Known rows, with every way that one mark hangs from another:
H(A): [-.08,.09,-.10,.05,.08,.06,.09,-.08,.19,-.03,-.15,.07,.01,.04,.06,.12,.03,-.05,-.02,-.02,-.02,-.08,.08,.01,-.01,.06,-.04,-.02,.09,.06,-.01,.08,-.05,.08,-.01,.08,.15,.17,.15,.07,.09,-.01,.00,.02,-.03,-.09,.01,-.03,-.12]
H(A(E(L(Z)) V)): [-.05,-.17,-.14,.01,-.01,.05,-.09,-.02,.34,.04,-.11,.30,.18,.35,.18,.04,.05,.14,.04,.07,-.29,.08,.06,.13,.09,.33,-.04,-.16,.29,.11,.00,-.15,-.06,.17,.09,.09,.25,.19,.04,.04,.10,-.01,.15,-.04,-.22,-.26,-.14,-.10,-.41]
A(E(L) H X(J)): [-.09,.05,-.10,-.04,.03,.16,-.27,.00,.24,-.03,-.09,.38,-.09,.32,.12,-.02,.14,.13,.28,-.06,-.17,.18,.09,.20,.11,.30,-.11,.07,.15,.09,-.09,-.03,.01,.21,.24,-.18,.23,-.21,.07,.06,.02,.07,.18,.21,-.10,-.35,-.21,.00,-.25]
L(E Z): [.08,-.12,-.07,.01,.02,-.05,.14,-.03,.16,-.09,-.11,.11,.01,.12,-.04,.09,.09,.00,-.05,-.01,.01,.11,.05,.17,-.06,.11,.00,-.04,.15,.04,-.02,.10,-.04,-.07,-.02,-.18,.19,.15,.10,-.09,.08,.14,.03,.10,.06,-.01,.04,.18,-.22]
E(A(H) L): [-.16,-.11,-.10,-.09,-.03,-.07,-.17,-.02,.23,-.05,-.10,.27,-.04,.29,.07,.01,-.13,.06,.13,.01,-.02,.17,.13,.09,.10,.30,-.01,.09,.16,.09,-.10,.06,-.08,-.02,-.09,-.08,.15,.09,-.06,.07,.11,-.13,.32,.09,-.05,-.24,-.12,.03,-.23]
X(A(E V) J): [-.02,.22,-.01,.04,.11,.14,-.17,.06,.18,.09,-.07,.22,-.08,.24,.08,-.06,.06,.16,.16,.05,-.17,.02,-.02,.27,-.03,.22,-.25,-.03,.15,.16,.04,-.05,.03,.33,.37,-.05,.05,-.04,.22,-.01,.00,.04,.07,.11,-.05,-.14,-.02,.03,-.26]
A(E H V X(J)): [-.05,.09,-.02,.01,.15,.25,-.25,-.03,.20,.00,-.09,.46,-.13,.36,.16,-.03,.18,.11,.21,-.04,-.27,.17,.03,.29,.10,.33,-.33,-.02,.13,.14,-.02,-.12,.06,.27,.44,-.15,.26,-.26,.09,.06,-.11,.06,.06,.19,-.02,-.34,-.20,-.09,-.33]
Z(L(E(A(X(J))))): [.04,.07,-.10,-.04,-.05,.10,-.09,.04,.18,-.17,-.02,.37,-.28,.16,.10,.01,.08,.09,.19,-.02,-.17,.15,.08,.24,-.01,.16,-.30,.11,.13,-.09,-.10,-.05,-.06,.18,.18,-.24,.15,-.04,.28,.09,.16,.16,.18,.07,.13,-.15,.09,.17,-.28]
A(E H V): [-.10,-.08,-.01,-.04,.18,.09,-.13,-.01,.27,.02,-.09,.20,.02,.38,.06,-.06,.08,.08,.15,-.07,-.14,.12,.06,.17,.08,.29,-.16,-.10,.14,.17,-.02,.00,.06,.16,.11,.00,.17,-.10,.02,.04,-.11,-.03,.07,.12,-.10,-.28,-.18,-.09,-.30]
L(E(A(H)) Z): [.04,-.25,.03,.02,-.01,-.05,.00,-.04,.25,-.19,-.18,.33,-.05,.33,.05,.02,-.06,.01,.04,.07,-.11,.18,.08,.24,-.03,.22,-.02,.04,.19,.05,-.01,.00,-.10,-.12,-.07,-.24,.29,.07,.01,.04,.09,-.05,.27,.11,.03,-.18,-.03,.09,-.29]
X(A J): [-.02,.27,.02,.00,.03,.09,-.04,.03,.08,-.01,-.11,.11,-.08,.06,.02,.04,.00,.06,.04,.03,.03,.01,.05,.17,-.07,.12,-.15,.12,.11,.01,-.06,.08,.00,.17,.21,-.09,.02,.03,.32,-.02,.10,.05,.07,.11,.03,.05,.10,.14,-.13]
H(A(E(L) V)): [-.11,-.07,-.16,.00,.10,.08,-.07,.00,.33,.11,-.04,.21,.14,.33,.17,.00,.03,.11,.11,-.01,-.22,.10,.03,.14,.09,.29,-.06,-.12,.18,.18,-.06,-.11,-.03,.26,.04,.10,.07,.13,.05,.10,.07,.01,.13,-.02,-.18,-.39,-.10,-.14,-.28]
X(A): [-.08,.18,-.07,-.01,.00,.05,.00,-.02,.07,.10,-.10,.08,-.01,.00,-.01,.04,-.02,.03,.02,.02,.10,-.03,.05,.08,-.10,.07,-.08,.05,.05,.07,-.01,.13,-.02,.09,.04,-.03,.05,.04,.21,-.04,.12,.04,.04,.06,.02,-.02,-.01,.08,-.13]
Z(L(E(A))): [.01,-.09,-.09,-.04,-.01,-.09,-.01,.07,.24,-.13,-.05,.19,-.15,.18,.00,.00,-.02,.05,.12,-.07,-.08,.10,.08,.11,-.04,.12,-.17,.02,.13,-.12,-.09,.08,-.04,.07,-.04,-.08,.06,.07,.19,.05,.17,.06,.18,.05,.07,-.07,.13,.13,-.23]
X(A(E H V)): [-.12,.02,.02,-.04,.11,.10,-.23,.00,.24,.13,-.13,.24,.05,.36,.07,-.11,.03,.19,.19,-.03,-.15,.07,.03,.25,-.03,.28,-.30,.00,.11,.19,.04,-.04,.02,.19,.14,-.02,.16,-.15,.06,.03,.02,-.06,.19,.10,-.10,-.32,-.19,-.03,-.28]
E(A L): [-.12,-.08,-.13,-.05,-.06,-.06,-.06,.05,.20,-.04,-.01,.14,-.04,.15,.08,.00,-.14,.04,.06,.01,.06,.15,.07,.03,.05,.20,.03,.00,.17,.09,-.09,.09,-.06,.03,-.06,-.03,.02,.16,.07,.05,.14,-.08,.25,.10,-.03,-.13,.04,.04,-.17]
A(V): [-.08,.04,-.08,-.03,.06,.07,.03,-.03,.09,.09,-.04,.11,.00,.14,.04,.02,.09,-.03,-.03,-.07,.02,.13,.03,.15,.01,.21,-.13,-.15,.08,.11,-.05,.04,.06,.13,.11,-.01,.15,.06,.08,.00,.01,.10,-.01,.04,.05,-.03,.00,-.04,-.20]
H(A(E V)): [-.08,.02,-.08,.07,.19,.11,-.01,-.03,.25,.04,-.05,.16,.05,.27,.14,-.02,.05,.07,.10,-.03,-.24,.00,-.01,.14,.03,.20,-.15,-.12,.13,.16,.02,-.09,-.02,.23,.12,.17,.16,.08,.09,.04,.02,.01,.02,-.02,-.08,-.34,-.09,-.17,-.30]
E(A(X) L(Z)): [-.07,-.09,-.12,-.05,-.18,.01,-.11,-.03,.16,-.11,-.04,.39,-.03,.13,.16,.04,.01,.04,.04,.09,-.06,.16,.07,.11,-.01,.26,-.06,.00,.23,.08,-.06,-.05,-.08,-.01,.12,-.28,.22,.07,.11,.02,.17,.06,.27,.04,-.04,-.13,-.03,.02,-.38]
H(A(V)): [-.08,.05,-.11,.04,.06,.10,.03,-.10,.17,.09,-.09,.21,.03,.21,.12,.06,.05,-.01,-.03,.03,-.14,.03,.05,.11,.04,.19,-.13,-.10,.11,.09,-.01,-.01,-.02,.16,.08,.07,.21,.15,.16,.09,.03,.05,.01,.00,-.04,-.16,-.05,-.11,-.21]
E(A(V) L(Z)): [-.07,-.19,-.09,-.06,-.15,-.08,-.12,.00,.21,.01,-.06,.37,.06,.25,.15,-.02,-.06,.08,.01,.10,-.08,.20,.08,.21,.07,.36,.00,-.13,.27,.11,-.06,-.05,-.04,.07,.14,-.13,.22,.25,-.01,.03,.11,.03,.28,-.02,-.11,-.08,.00,-.04,-.36]
Z(L(E(A(V)))): [.01,-.08,-.07,-.08,.00,-.04,-.04,.06,.23,-.04,-.02,.25,-.11,.25,.08,-.02,.01,.08,.10,-.03,-.12,.14,.04,.21,-.03,.24,-.28,-.08,.16,-.03,-.06,-.03,-.03,.19,-.01,-.06,.12,.07,.15,.09,.14,.11,.21,.00,.06,-.15,.12,.05,-.26]

Rows:
[-.13,-.01,-.03,-.04,-.02,.15,-.21,-.11,.21,.00,-.07,.52,-.10,.31,.16,-.05,.06,.06,.13,.03,-.17,.19,.06,.21,.04,.30,-.29,.03,.11,.13,.02,-.09,-.01,.09,.15,-.15,.28,-.06,.06,.14,.01,-.03,.24,.10,.03,-.26,-.17,-.10,-.32] | E(A(H V X))
[-.10,.03,-.12,.05,.13,.26,-.06,-.06,.22,.10,-.01,.37,.01,.23,.20,.05,.16,.09,.12,.04,-.34,.02,.03,.15,.05,.19,-.30,-.04,.12,.17,.02,-.13,-.02,.29,.21,.03,.26,-.07,.18,.08,.01,.08,.03,-.03,-.03,-.43,-.16,-.18,-.36] | H(A(E V X))
[-.05,.17,.08,.03,.08,.15,-.21,.04,.24,-.01,-.17,.22,-.08,.28,.02,-.03,.00,.17,.22,.01,-.13,-.03,.04,.26,-.06,.18,-.16,.13,.12,.07,.00,.04,-.01,.19,.22,-.12,.10,-.14,.17,.01,.01,-.03,.13,.18,-.05,-.22,-.12,.09,-.19] | X(A(E H) J)
[-.14,-.13,-.08,-.10,.08,-.03,-.12,.02,.28,.03,-.10,.11,.03,.36,.07,-.05,.02,.11,.21,-.12,-.08,.13,.08,.12,.03,.24,.00,.01,.14,.14,-.11,.07,-.03,.12,-.03,.03,.07,-.04,-.02,.00,.03,-.05,.18,.16,-.15,-.30,-.19,-.02,-.22] | A(E(L) H)
[-.04,-.06,-.08,-.05,-.07,.01,-.15,.07,.27,.01,-.11,.18,.10,.22,.07,-.01,-.02,.18,.05,.06,-.08,.03,.08,.16,-.10,.21,.01,.03,.23,.08,.00,.09,-.03,.13,.10,-.10,.11,.09,.11,-.07,.17,-.01,.20,.03,-.17,-.17,-.12,.10,-.29] | X(A(E(L(Z))))
[-.14,-.09,-.09,-.07,-.07,-.05,-.08,.03,.19,.04,-.02,.26,.01,.25,.14,.00,-.10,.10,.03,.04,-.03,.18,.04,.15,.09,.33,-.05,-.06,.22,.14,-.09,-.03,-.03,.12,.02,-.02,.12,.19,.02,.10,.10,.03,.27,.04,-.03,-.18,.01,-.02,-.27] | E(A(V) L)
[-.02,.15,-.10,.05,.11,.23,-.09,.02,.17,-.09,-.05,.26,-.14,.11,.09,.04,.18,.07,.20,-.03,-.13,.05,-.01,.16,-.01,.17,-.15,.03,.10,.08,-.02,.04,.03,.27,.32,-.21,.05,-.13,.22,-.03,.01,.09,-.04,.13,.02,-.19,-.03,.02,-.25] | A(E X(J))
[-.05,-.12,-.07,-.09,-.02,-.06,-.08,.01,.31,-.13,-.10,.26,-.15,.32,.00,-.03,-.03,.10,.19,-.10,-.14,.16,.11,.18,-.03,.20,-.22,.05,.13,-.10,-.11,.03,-.04,.03,-.10,-.10,.15,-.03,.08,.09,.15,-.02,.27,.12,.02,-.18,-.05,.11,-.23] | Z(L(E(A(H))))
[-.21,-.09,-.11,-.11,-.12,.04,-.25,-.03,.22,.06,-.05,.58,-.11,.39,.20,-.10,.04,.09,.17,.03,-.15,.29,.11,.21,.14,.35,-.26,.03,.19,.18,-.08,-.13,-.04,.09,.08,-.16,.29,-.03,-.02,.14,.07,-.05,.37,.09,-.04,-.41,-.18,-.12,-.35] | E(A(H V X) L)
[-.07,-.23,-.09,-.05,.01,-.03,-.15,-.04,.32,-.06,-.15,.22,.11,.36,.03,-.04,.05,.09,.09,-.04,-.08,.14,.11,.16,.07,.30,.06,-.03,.22,.08,-.05,.09,-.02,.00,.06,-.06,.20,.00,-.07,-.02,.07,-.01,.21,.10,-.20,-.18,-.19,.04,-.35] | A(E(L(Z)) H)
[-.05,-.15,.00,-.03,.05,-.02,.02,.00,.21,-.15,-.16,.28,-.10,.30,.01,.03,-.09,.07,.13,-.02,-.10,.14,.07,.19,.03,.17,-.08,.11,.14,.12,-.06,.03,-.10,-.07,-.16,-.20,.13,-.02,.04,.09,.06,-.05,.26,.15,.07,-.25,-.04,.13,-.19] | L(E(A(H)))
[-.10,-.04,-.04,-.03,.12,.17,-.15,-.09,.23,.04,-.05,.39,-.07,.36,.12,-.07,.18,.10,.21,-.07,-.20,.17,.04,.18,.06,.29,-.29,-.06,.15,.20,-.01,-.08,.06,.22,.25,-.12,.22,-.16,.01,.01,-.06,.05,.05,.12,-.05,-.37,-.25,-.13,-.37] | A(E H V X)
[-.05,-.18,-.11,-.01,-.12,-.09,-.06,-.02,.21,-.08,-.07,.23,.01,.15,.07,.06,-.06,.04,.02,.09,.04,.12,.06,.09,.02,.23,.06,-.04,.28,.07,-.09,.09,-.09,.00,.02,-.12,.14,.20,.04,-.01,.18,-.01,.27,.06,-.11,-.06,.04,.09,-.32] | E(A L(Z))
[-.10,-.22,-.05,-.06,-.11,-.09,-.17,-.05,.25,-.09,-.13,.35,-.01,.32,.07,-.04,-.08,.08,.08,.06,-.01,.15,.17,.14,.05,.31,.04,.04,.26,.08,-.06,.01,-.07,-.08,-.05,-.19,.26,.09,-.07,.06,.13,-.09,.32,.15,-.12,-.12,-.08,.04,-.30] | E(A(H) L(Z))
[-.09,.07,.00,-.04,.01,.19,-.26,-.06,.19,-.03,-.08,.56,-.19,.32,.19,-.04,.05,.08,.20,.06,-.18,.19,.05,.30,.06,.32,-.34,.05,.14,.10,-.03,-.13,-.01,.20,.29,-.24,.32,-.11,.14,.12,-.02,.00,.19,.13,.06,-.23,-.08,-.04,-.37] | E(A(H V X(J)))
[-.07,-.06,-.07,-.08,-.08,.02,-.21,.06,.25,.07,-.09,.30,.12,.33,.12,-.07,.01,.21,.02,.07,-.17,.14,.06,.25,-.02,.35,-.13,-.04,.25,.15,.00,-.10,.02,.23,.17,-.06,.13,.05,.06,-.06,.10,.05,.22,.00,-.21,-.20,-.10,.00,-.40] | X(A(E(L(Z)) V))
[-.08,-.23,-.02,-.05,-.02,.02,-.20,-.02,.34,.02,-.10,.33,.11,.47,.13,-.07,.07,.12,.10,-.03,-.17,.22,.10,.25,.11,.43,-.08,-.08,.28,.13,-.02,-.06,.00,.13,.18,.00,.24,.00,-.12,.01,.00,-.05,.21,.09,-.19,-.28,-.22,-.04,-.37] | A(E(L(Z)) H V)
[-.10,.12,-.15,.01,.03,.20,-.01,-.12,.17,.07,-.08,.39,-.02,.19,.19,.04,.15,-.03,.01,.01,-.22,.05,.05,.12,.02,.18,-.23,-.06,.11,.14,.00,-.08,-.06,.16,.17,-.03,.29,.06,.12,.11,.02,.09,.01,-.02,.00,-.23,-.08,-.20,-.26] | H(A(V X))
[-.10,.09,-.14,-.07,.01,.15,-.23,.03,.19,.06,.03,.36,-.05,.31,.19,-.03,.13,.15,.17,-.02,-.22,.17,.00,.26,.09,.37,-.23,-.10,.18,.13,-.07,-.11,.05,.34,.36,-.11,.10,-.05,.12,.01,-.01,.15,.10,.14,-.09,-.30,-.04,-.06,-.34] | A(E(L) V X(J))
[.07,-.20,-.01,.05,-.03,-.09,.09,-.02,.21,-.19,-.10,.26,-.06,.18,.05,.09,-.06,.01,-.04,.10,-.05,.08,.09,.17,-.02,.18,-.03,.00,.20,.04,.01,.03,-.10,-.09,-.09,-.21,.18,.17,.09,.02,.12,.04,.19,.06,.06,-.07,.12,.14,-.27] | L(E(A) Z)
[-.10,-.13,-.13,-.04,-.17,.05,-.18,-.04,.23,.01,-.04,.50,.03,.25,.19,-.01,.03,.09,.00,.11,-.15,.26,.10,.18,.06,.42,-.15,-.06,.28,.10,-.02,-.13,-.04,.04,.21,-.23,.29,.15,.05,.03,.14,.04,.27,.06,-.08,-.21,-.06,-.09,-.45] | E(A(V X) L(Z))
[-.05,.14,.06,.01,.10,.15,-.24,.00,.23,.09,-.15,.40,-.04,.39,.12,-.09,.02,.19,.22,.01,-.20,.07,.06,.31,.01,.29,-.29,.05,.15,.14,.00,-.04,.06,.28,.35,-.10,.18,-.17,.18,.07,-.06,-.03,.16,.16,-.07,-.21,-.16,.02,-.27] | X(A(E H V) J)
[-.12,.11,.00,-.09,.02,.07,-.28,.10,.24,.07,-.17,.27,.01,.37,.10,-.07,-.02,.21,.20,-.02,-.19,.09,.09,.26,.03,.27,-.07,.15,.16,.07,-.07,.01,-.01,.22,.12,-.13,.08,-.12,.13,.03,.04,-.07,.27,.16,-.15,-.28,-.16,.11,-.22] | X(A(E(L) H) J)
[-.06,.23,.04,-.02,.04,.09,-.15,-.02,.15,.03,-.18,.24,-.06,.19,.04,-.02,.00,.08,.06,.02,.01,.02,.10,.20,-.02,.18,-.14,.15,.09,.06,-.04,.09,.02,.12,.13,-.11,.16,-.08,.19,.03,.04,-.01,.16,.16,.00,.00,-.02,.14,-.17] | X(A(H) J)
[.01,-.17,-.04,.03,-.07,.01,.00,-.03,.23,-.07,-.05,.54,-.10,.25,.14,.02,.09,.08,.01,.12,-.21,.21,.02,.29,-.01,.27,-.27,-.03,.23,.09,.02,-.20,-.07,.03,.13,-.29,.34,.09,.11,.05,.05,.16,.22,.04,.08,-.21,.03,.01,-.44] | L(E(A(V X)) Z)
[-.10,-.07,.02,-.02,.03,.05,-.14,-.07,.16,-.03,-.10,.37,-.11,.33,.09,-.08,-.06,.08,.12,.01,-.07,.16,.09,.19,.06,.26,-.18,-.04,.14,.13,-.01,-.01,-.01,.07,.02,-.07,.18,.02,.00,.12,.02,-.06,.20,.09,.02,-.19,-.09,-.09,-.28] | E(A(H V))
[-.04,-.15,-.16,.00,-.03,-.02,-.06,.03,.26,-.03,-.07,.10,.08,.23,.06,.04,.07,.08,.04,-.02,-.01,.12,.05,.11,.03,.26,.10,-.07,.24,.09,-.04,.06,-.01,.09,.10,-.07,.12,.14,.00,-.10,.13,.04,.13,.07,-.14,-.13,-.07,.02,-.32] | A(E(L(Z)))
[-.16,-.02,.00,-.11,.00,.04,-.30,.01,.30,.16,-.11,.30,.08,.44,.10,-.11,.01,.20,.16,-.02,-.20,.14,.10,.22,.01,.35,-.20,.03,.19,.20,-.04,-.08,-.01,.21,.09,.01,.15,-.09,-.01,.07,.00,-.04,.31,.12,-.16,-.38,-.23,-.07,-.32] | X(A(E(L) H V))
[-.07,.17,-.06,-.04,.03,.08,-.18,.13,.19,.07,-.10,.14,-.04,.19,.08,-.01,-.02,.22,.20,.03,-.12,.04,.03,.17,-.02,.24,-.05,.06,.16,.10,-.08,.02,-.01,.30,.19,-.09,-.05,-.05,.23,-.02,.10,.05,.20,.12,-.11,-.20,-.03,.14,-.20] | X(A(E(L)) J)
